Each row comes from the steps of one path. Every step used is in the known rows, and no mark comes twice. Write the path behind each row, first mark first.
(in the rows, 128 means zero)
Known rows:
kovot > bibiv > guvu: [159 112 177 186 155 123  93 142  87 103 125 135 143 132  59 163  96 129
  93 146 127 102 143 137 158 161  75 139 138 142  80 117 155 187 140  44
 184]
guvu > sizapa > gorum > fivi: [117 129  95 173 157 122  66  89  43 144 135 131 149 153 176 109 153  51
  95 183 187 102 155 119 134 166 129 120 144 156 153 169 129 115 123 104
 135]
guvu > bibiv: [118 151 124 116 129 144 105 115 128 126 109 111 132 119  91 190 129 133
 123 143 150  99 132 142 168 122 135 118 121 119 100 147 115 127 152  54
 139]
gorum > gano > guvu > sizapa: [102 140 114 101 145 149  97 138 129 159 145 125 106 107  95 159 140  96
 105 174 166 109  97 107 139 166 140 115  87 142 123 145  96 132 133  90
 186]
pora > karo > gorum > gano: [131 124  78 108 150  78 136 116  84 102 154 100 153  95 105 128 171 121
 127 101 148 123 156  84 103 139 113 146 133 132  83 140 114 157 155 154
 167]
lirad > karo > gorum: [155 140  94 111 185  85  88  93  84  90 143 104 143 101 125 113 130 136
 129 114 129  84 113 119 183 128  94 149 163 150  92 174 142 134 145 168
 164]
karo > nazog: [141 141  93 105 140 100  68  83 115  96  90 102  86 110  98 139  84 125
 139 121 142  97 154 123 109 139 119 138 147 120 116 161 155 132 190 139
 161]
kovot > bibiv: [132 117 144 147 140 119  98 134  87 111 133 137 120 138 103 152  93 144
 125 138 136 119 174 154 135 154 115 140 123 145  71 128 154 160 142  58
 153]
vaze > karo > nazog: [139 159  91 104 125 116  70  79  99 104  94  77  90  99 108 120  63 103
 153 116 130  99 145 125 100 139 120 126 144 105 119 188 174 157 221 164
 160]
bibiv > guvu > pesugod > gorum > gano: [159 117 131 113 117 131 139 122  94 120 142 141 125 125 130 146 175  81
 106 145 145 168 171  93  98 168 130 150 115 153 103 116  95 170 145 135
 170]
gorum > karo > nazog: [163 139  85 116 153  91  45  88  99  92  49 122  99 103  99 128 112  95
 130 104 156  93 160 116 162 139 121 126 159 131 116 161 164 135 194 168
 122]
gorum > gano > guvu: [109 133 124 111 108 125 109 140 121 106 131 115  95  86  84 136 147 129
 102 171 140  94 122 135 108 152 139 146 112 107 103 161 126 152 118 109
 145]
fivi > gorum > pesugod > guvu: [130 144 164  98 115 112 103  97 144 131 182 130 151 115 120 139 136 123
 150 142 167 149 143 156  72 174 109 133  77 121 103 144  86 164 147  64
 147]
gorum > pesugod: [136 155 135 101 120 112 114  86 102 103 151  92 120 116 133 125 152 106
 157 131 160 162 150 174  74 158 124 130 104 156 106 151 126 149 156  98
 163]
lirad > karo > nazog: [180 164  87 103 165 111  65  86 113  91  86 109  80 106 102 126  63  99
 147  96 126  62 138 110 140 128 115 154 156  96 126 178 155 124 188 186
 143]
sizapa > guvu > pesugod > gorum: [162 125 159 108 109 169  86 119 134 123 128 161 121 164 180 132 152 117
 109 182 140 186 163 123 131 167 135 136 105 183 149  89  79 143 131  95
 165]
gorum > fivi: [113 140  95 159 146 102  74  69  46 114 115 106 145 125 144 115 138  73
 111 147 182 103 159 137 113 139 130 138 153 144 129 177 130 118 131 109
 126]
guvu > sizapa: [113 142 114 110 162 144  80 113 120 154 133 127 119 128 122 166 126 104
 131 158 169 126 116 121 149 164 134 109 113 175 134 135  98 135 154  78
 201]
kovot > bibiv > guvu > pesugod: [168 136 180 149 146 171 102 136 110 144 131 157 133 173  76 177 129 132
  97 166 136 172 133 132 180 162 117 120 129 155 101 115 141 179 145  45
 201]
gorum > pesugod > guvu: [146 148 165 102 117 119  89 106 151 149 165 122 144 109 112 138 142 128
 150 142 165 158 129 150  86 171 107 123  71 127 124 121  92 171 146  51
 151]
pesugod > guvu > sizapa > gorum: [137 118 136 140 145 149  64 143 128 163 155 163 132 152 161 138 149 115
 118 205 156 123 132 119 151 197 118 107 114 157 157 122 110 161 131  64
 173]
lirad > karo: [181 172 111 123 168 135  80 109 103  91 105 128 106 110 129 127  99 101
 151 115 122  70 125 135 164 135 126 161 162 120 133 173 130 146 142 159
 140]
fivi > gorum: [ 93 130 117 118 128 106 113  86  90  64 147 135 127 127 140 148 116 131
 142 152 147 101 178 169  94 156 134 159 159 143  75 193 118 142 147 122
 154]
gano > guvu > sizapa > gorum > karo > lirad: [162 135 113 135 145 121  37 118  75 114  56 155 138 104 136 110 173 104
 110 151 154  88 159 120 196 156 145 103 152 182 148 191 138 126 203 179
 124]
gano > gorum > pesugod > guvu > bibiv: [139 152 153 105 110 139 100 127 167 164 144 122 154 121  86 182 143 124
 120 151 169 127 126 143 150 141 113 108  68 115 104 136  85 145 150  29
 133]
pora > karo > gorum > pesugod > guvu > bibiv > kovot: [151 151 187 138 157 137 108 133 140 150 150 130 184 148  72 172 108 137
  91 141 171 100 131 126 179 121 114 134  58 106 120 128 108 132 136  29
 112]
sizapa > guvu > bibiv: [127 148 134 100 119 155  99 143 144 119 121 119 144 125  78 181 119 126
 129 151 154 102 121 126 162 127 124 101  97  89 103 110  89 102 134  26
 136]
karo > gorum > fivi: [107 126  82 151 166  70  81  58  31 112 139  91 171 118 142 102 152  91
  97 139 184 103 146 122 135 129 109 135 158 157 104 183 138 107 131 129
 137]
gano > guvu: [106 139 140 128 114 139  73 130 135 105 115 118  91 100  99 136 128 158
 101 190 134  89 110 161 137 148 135 142 124 130 126 163 135 151 116  85
 150]
gano > gorum > karo > pora: [180 163 131 169 162 127  46 163  98 119  66 173 119 107 110  98 140 105
 121 153 135  96 185 113 167 159  94 145 187 181 105 203 159 194 194 179
 173]
karo > gorum > gano > guvu: [104 122 114 104 121 103 112 133 111 105 148 105 111  80  82 126 158 142
  93 166 140  94 112 123 123 148 124 144 115 117  84 167 131 144 118 123
 153]

Which path is each row?
[184 169 148 158 168 156  61 147  93 127  73 181 115 120 141 100 149  98
 120 148 129 125 181  99 167 161 111 149 170 187 119 180 147 185 195 183
 167] : guvu > pesugod > gorum > karo > pora
[148 123 140 179 143 133  84  81  46 136 126 140 154 165 166 119 145  59
  69 161 172 143 176 118 136 153 121 145 128 176 132 141 121 133 126 103
 134] : kovot > bibiv > guvu > pesugod > gorum > fivi
[172 115 179 148 127 164  96 119 112 128 127 163 126 168 157 149 143 117
  83 174 130 177 167 125 153 169 117 147 116 200 127 100 109 176 140  91
 176] : kovot > bibiv > guvu > pesugod > gorum
[119 126  82  94 133  77 141 107  62 106 164  81 147  81 107 118 158 100
 138 113 146 129 145 100  94 149 114 134 134 122  60 168 134 164 169 165
 171] : vaze > karo > gorum > gano
[139 143 135 114 130 131 105 108 100 133 169 117 124 144 164 117 169  86
 140 168 166 162 148 158  93 185 123 110  94 168 128 145 125 146 150  93
 172] : guvu > sizapa > gorum > pesugod
[133 151 143  95 112 172 112 134 134 147 136 142  99 141  93 157 165 133
 103 183 144 166 117 130 143 156 162 127 111 130 118 147 121 154 129  92
 174] : gorum > gano > guvu > pesugod
[140 112 107 108 113 105 133 115  89 101 136 128 118 103 149 132 166  86
 122 134 147 141 186 104  72 164 132 159 118 150  99 127  94 160 145 151
 151] : pesugod > gorum > gano
[169 121 119 146 139 110  50 109  87  90  53 159 132 115 171 116 177  85
 106 135 156 127 178 135 190 161 128 137 151 200 131 130 123 164 149 156
 100] : pesugod > gorum > karo
[154 157  88 124 151 115  63  92 130 101  80 103  99 122 108 133  82 134
 137  99 136  90 157 102 115 125 119 145 144 119 152 148 142 150 200 146
 156] : pora > karo > nazog
[163 154 186 128 165 136 108 129 130 145 152 135 174 139  70 168  98 120
  97 141 167  85 121 131 192 122 113 139  64  95 108 144 113 120 131  48
 106] : lirad > karo > gorum > pesugod > guvu > bibiv > kovot
[ 99 132 109  96 153 133 100 132 123 158 156 118 118 103  94 152 147 105
  99 169 167 108  91 102 150 163 129 114  89 149 111 147 100 127 135 100
 192] : karo > gorum > gano > guvu > sizapa
[129 131  95 133 171  86  87 100 102 100 137  99 164 116 131 120 149 172
 119 115 138 113 133 111 156 125  97 140 151 173 116 142 128 157 157 129
 177] : pora > karo > gorum
[143 152 187 128 145 138 110 127 125 153 158 117 180 136  72 164 100 121
 100 149 169 104 125 138 172 128 115 126  59  99 104 149 123 135 147  37
 114] : vaze > karo > gorum > pesugod > guvu > bibiv > kovot
[105 123  94  98 121  91 155 106  75  78 162 126 128 104 112 147 148  92
 144 127 156 116 186 124  60 161 139 158 139 111  55 176 107 148 149 147
 152] : fivi > gorum > gano
[186 198 136 148 189 156  79 146 100 114 106 150  95 101 111 101  86 110
 155 126 103  62 149 102 137 144  99 171 182 127 117 212 154 175 190 189
 187] : lirad > karo > pora
[157 158 117  92 158  88 117  78  86  98 169  83 141 106 134 102 153 104
 149 105 151 138 126 151 116 142  99 137 113 153  87 170 136 134 156 150
 163] : lirad > karo > gorum > pesugod
[125 143 137  90 161 129  87 110 144 188 180 123 153 120 113 153 143 103
 131 147 184 154  96 112 134 174 107  96  60 163 126 120  76 140 154  58
 196] : karo > gorum > pesugod > guvu > sizapa
[101 143 127 112 149 159  73 131 140 157 134 126 103 118 106 159 126 117
 103 186 162 105  88 128 159 164 137 113  95 160 140 147 102 131 133  73
 189] : gano > guvu > sizapa
[116 138  78 165 172  79  76  64  42 114 131  91 180 126 149  98 152  96
  97 121 177  99 149 108 138 122 109 139 154 157 128 173 129 119 137 134
 133] : pora > karo > gorum > fivi
[155 151 150  90 119 180  89 136 141 135 135 152 125 167 107 153 141 132
 134 176 152 188 126 128 146 157 142 104 114 132 132  99  98 134 129  55
 184] : sizapa > guvu > pesugod
[139 144 144 106 111 176 110 143 129 147 141 152  99 150 109 148 174 131
  98 199 141 165 124 129 146 164 161 125 115 131 125 146 126 159 124  93
 169] : sizapa > gorum > gano > guvu > pesugod
[108 132 120 102 140 151  97 135 131 158 144 131 106 111 118 153 146  91
  96 177 163 115 108 104 136 171 140 124  80 158 131 137  86 133 133 100
 182] : pesugod > gorum > gano > guvu > sizapa
[142 142 181 132 142 154 100 152 127 120 126 142 158 151  64 179  87 125
  98 165 167  87 139 135 180 124 127 129  80  91 114 118 109 103 118  17
 114] : sizapa > guvu > bibiv > kovot
[128 125  90 170 127  90  57  88  63 119 111 120 150 139 148 109 143  72
  89 173 187 107 179 144 124 144 117 142 158 171 128 189 122 133 126 120
 134] : gano > gorum > fivi
[137 152 158 110 117 147 106 126 155 162 150 123 153 125  99 177 148 123
 124 153 162 125 123 139 147 147 118 106  70 103 112 129  95 140 147  25
 126] : sizapa > gorum > pesugod > guvu > bibiv
[144 143 190 127 153 129 109 127 132 149 156 130 176 141  67 175 109 132
  93 152 176 103 130 137 176 127 114 131  61 106 102 136 112 124 130  26
 115] : karo > gorum > pesugod > guvu > bibiv > kovot
[194 127 145 146 146 122  54 108  65 109  50 164 153 122 130 123 163 102
 100 124 145 124 186 114 197 149 131 119 146 203 127 161 131 144 215 176
 127] : kovot > bibiv > guvu > pesugod > gorum > karo > lirad
[147 128 160 119 107 172  85 114 135 129 122 155 100 153 178 137 158 132
  87 196 132 169 151 137 142 164 147 149 109 195 150 123  99 159 129 111
 159] : gano > guvu > pesugod > gorum
